Every row comes from one small tree of marks. Brackets hold a mark, then the marks that hang from it, in the order of their numbers. Every link used is in the known rows. Which tree was each row made from?
Known rows
(Z_481 (Z_326 (Z_260 Z_362))): [-10.5   6.7  -7.1   6.1   5.6  -6.2  -7.9 -27.5  -2.3  -7.8  -3.6   7.5
  21.4   2.5 -14.5  19.1 -18.5  -5.1]
(Z_362 (Z_260 Z_326 (Z_873 Z_282))): [  7.8   0.7  -6.0  -1.9  -3.2  19.4  12.5   7.9 -20.0   9.9  16.5  -2.0
  -1.6  -8.7  75.7   9.5 -24.0 -10.7]
(Z_260 Z_326 Z_362 (Z_531 Z_282)): [  2.4   3.2   2.0   5.7   3.5   6.3   0.4  15.4  11.6  -8.2 -17.4   1.5
 -16.4 -11.1 -25.7   1.0  10.3  13.4]
(Z_260 Z_531): [ -2.3  -8.7  -0.4 -27.4   2.3   9.2  -0.2  -9.9   8.2   3.1   1.4   5.0
  -0.1  -7.8  -5.5 -26.0  21.8  14.2]
(Z_326 (Z_260 Z_531) Z_481): [-10.4  -5.5 -11.4 -26.3  -0.2   5.9  -4.5  -8.0   4.6 -13.4   2.8  -1.6
   0.0   7.5  19.4  -4.0  33.6  -4.0]
(Z_362 (Z_260 (Z_326 Z_481) (Z_531 (Z_282 Z_873)))): [  4.5  -9.8  -5.0 -24.1  -9.9  12.6   6.3  13.6   6.1   9.1 -20.8  -3.5
  -2.3   0.4   3.4  23.2  21.1  -3.5]
(Z_481 Z_326): [-12.4 -10.4  -1.7 -17.1   2.9   4.0   2.6 -28.0   4.3  -7.6  -0.4  10.9
  20.2  -3.8  11.7   4.6 -24.6  11.2]
(Z_481 (Z_326 Z_260)): [-15.0  -5.0  -5.8 -10.6   4.2  -0.2   1.6 -46.7  -4.5 -15.7   6.8   8.8
  22.7   0.7  28.1   8.5 -15.4  -2.9]
(Z_326 Z_260 Z_481): [-13.7  -3.2 -10.9 -16.3  -0.4  14.8  -7.8 -13.3  -5.6 -17.4   7.4   7.1
  10.5   9.7  41.4  11.0  11.3  -6.4]
(Z_362 (Z_260 (Z_873 Z_282))): [  6.1  -2.1  -2.2 -19.7  -1.0   0.7   5.0   1.0 -25.0  11.1  23.7   2.4
   9.9 -11.3  58.8   2.4 -22.8 -16.3]
(Z_260 Z_362 Z_531 (Z_873 Z_282)): [ 10.8   7.2   7.9  -5.2   0.3  -9.7  -3.5  24.6  -3.7  18.9  10.9  -3.6
 -13.0 -10.9  -8.4 -16.8   4.2  -3.4]
(Z_260 (Z_531 Z_282)): [ -2.4 -11.2   6.2 -24.4   3.2  -6.5   2.4 -15.2   3.7 -11.4  -2.0   8.3
  -3.3 -15.0 -12.7 -19.5  13.6  11.0]
(Z_260 Z_326 Z_362 (Z_873 Z_282)): [  7.4  10.9   4.6  15.7  -1.7  15.6   3.5  29.1  -8.1   8.3   5.1   1.8
 -10.5  -7.4  32.8   2.4 -23.3   1.4]
(Z_481 (Z_326 (Z_260 Z_362 (Z_873 Z_282)))): [ -1.5  10.0   3.5   7.3   1.8 -23.1  -0.7  -5.6 -17.3   1.0   9.4  -1.2
   8.2   1.2  16.0  12.1 -36.1 -23.5]
(Z_832 (Z_282 Z_873)): [ -5.2   0.7   8.2 -22.9  -2.6  42.8  -5.8 -20.0   1.5   5.9 -10.0   8.8
  29.8 -10.0 -13.7 -12.4   9.6  16.2]
(Z_326 (Z_260 Z_362 Z_531 Z_873) Z_481): [  1.3   7.6  -0.5   8.8  -0.1 -11.7 -11.9  11.8   1.2   3.0   2.4  -6.6
  -6.0  13.5 -34.6  -8.9  25.0  -7.3]
(Z_260 Z_326 Z_362 Z_531 Z_873): [ 12.0   6.2   5.6  27.2   0.8   8.7   1.4  10.7  11.9  15.2  -2.1  -4.3
 -11.0  -1.4 -33.0 -22.2   8.0  18.2]
(Z_260 (Z_326 Z_481) Z_362 Z_531 Z_873): [  5.7   3.5   0.3  24.6  -3.7   5.6  -4.3  33.2  15.5   8.2  -8.2  -8.1
 -16.3  12.4 -28.2  -1.8  12.1  14.9]
(Z_260 Z_326 Z_362 Z_873): [  6.3   8.0   4.6  34.4   0.1  19.2  -1.3   7.6   1.2   4.3   1.6   4.6
  -4.9   1.0 -16.6  -6.0 -15.6  17.9]
(Z_362 (Z_260 Z_326 (Z_531 Z_282) Z_873)): [ 11.2  -7.9   2.9  13.8   0.0  -5.8  13.3  -3.5  -3.6   0.8   3.4  -4.5
  -8.5 -10.9  -1.9 -12.2  -4.2   0.4]

Which tree is each row?
[  2.2   5.2  -3.9  31.8  -2.2  14.7  -5.8  31.6   6.6   0.2  -2.5   0.6
  -6.5  13.7  -9.4   9.3 -10.3  11.5] -> (Z_260 (Z_326 Z_481) Z_362 Z_873)
[  7.1  -2.4  -5.8  15.7   0.1  19.8   8.8 -12.0 -11.9   8.2  13.6   1.3
   9.1  -3.8  33.8  -2.6 -18.1   3.5] -> (Z_362 (Z_260 Z_326 Z_873))
[ -1.3  12.7  -3.6   4.1  -2.0  -9.2 -11.1  29.6 -17.9  -3.0  10.7  -1.7
  -5.8   9.2  30.5  17.5  -8.5 -25.6] -> (Z_326 (Z_260 Z_362 (Z_873 Z_282)) Z_481)
[  2.5  11.0  -1.2  -4.0  -2.1 -16.4  -7.3  32.8  -7.0   4.2   9.0 -10.2
 -15.7   8.1   6.8   2.3  15.0 -23.5] -> (Z_326 (Z_260 Z_362 Z_531 (Z_873 Z_282)) Z_481)
[ -1.0  -9.7  13.0   5.9   4.1 -38.0   9.7 -39.5  -3.8 -13.1   4.2  -4.2
   4.5  -1.1 -23.5 -20.5 -13.0  -5.3] -> (Z_481 (Z_326 (Z_260 (Z_531 Z_282) Z_873)))
[  1.7  -5.4 -12.4  13.9  -3.7  19.2   3.2  11.8  -4.5   1.6   8.1  -2.7
   5.2   9.7  36.3  18.2 -12.6  -2.2] -> (Z_362 (Z_260 (Z_326 Z_481) Z_873))
[  1.5   6.3   4.1  18.3   3.7 -30.2  -3.1 -22.3   3.2   6.5   4.5  -5.1
   5.4   4.0 -52.7 -13.6  -8.0  -2.1] -> (Z_481 (Z_326 (Z_260 Z_362 Z_531 Z_873)))
[-10.4  -7.1  -3.6 -17.6   3.1  -8.6   4.9 -40.8   7.2  -8.6   1.8  -0.2
  13.8  -1.7   4.1 -10.9   6.5  -1.5] -> (Z_481 (Z_326 (Z_260 Z_531)))
[ -1.1   7.4   0.8  25.6   5.9 -20.5  -4.9 -27.9  -6.9  -2.0   6.3   3.1
  18.2   6.9 -26.3   0.6 -28.0  -6.2] -> (Z_481 (Z_326 (Z_260 Z_362 Z_873)))
[  4.1   0.0   6.8  -0.2  -7.4   8.5  -4.7  31.3  16.3  10.1 -32.7  -0.5
 -14.9   4.5 -43.2  15.9  19.8   5.9] -> (Z_260 (Z_326 Z_481) Z_362 (Z_531 (Z_282 Z_873)))
[-10.1  -7.6  -3.0 -24.5   0.4 -12.4  -3.8  -2.8   1.0 -24.0  -0.8   0.8
  -6.3   2.5   6.7  -0.2  27.2  -7.8] -> (Z_326 (Z_260 (Z_531 Z_282)) Z_481)
[  3.6   8.4   7.1  -0.9   1.1 -34.5   3.7  -1.9  -7.2   7.3   7.6  -9.1
  -2.7  -2.7  -4.3  -2.3 -10.7 -17.9] -> (Z_481 (Z_326 (Z_260 Z_362 Z_531 (Z_873 Z_282))))
[  3.0   3.2  11.0  21.5   4.5 -43.4   0.6 -16.9  -1.8  -7.5  -4.0  -1.9
  -2.1  -0.9 -63.8  -8.3 -15.4  -8.5] -> (Z_481 (Z_326 (Z_260 Z_362 (Z_531 Z_282) Z_873)))
[ -6.0  -9.9 -10.0  -9.0  -3.6  22.4   4.1  13.5  19.6  -5.5  -9.8  -4.1
  -8.8   5.5  24.6   3.8  23.8  15.5] -> (Z_260 (Z_326 Z_481) Z_531)
[  9.8   3.0  13.9  -0.3  -4.3  13.8   0.1  10.4  10.7  12.7 -28.3   2.9
 -10.3  -9.1 -48.6  -2.4  16.2  15.2] -> (Z_260 Z_326 Z_362 (Z_531 (Z_282 Z_873)))
[ -5.4 -12.0  -3.9 -10.7  -3.6   6.1   6.8  21.6  15.3 -18.2 -15.2  -0.4
 -16.7   0.9  17.0  11.0  16.8  10.7] -> (Z_260 (Z_326 Z_481) (Z_531 Z_282))
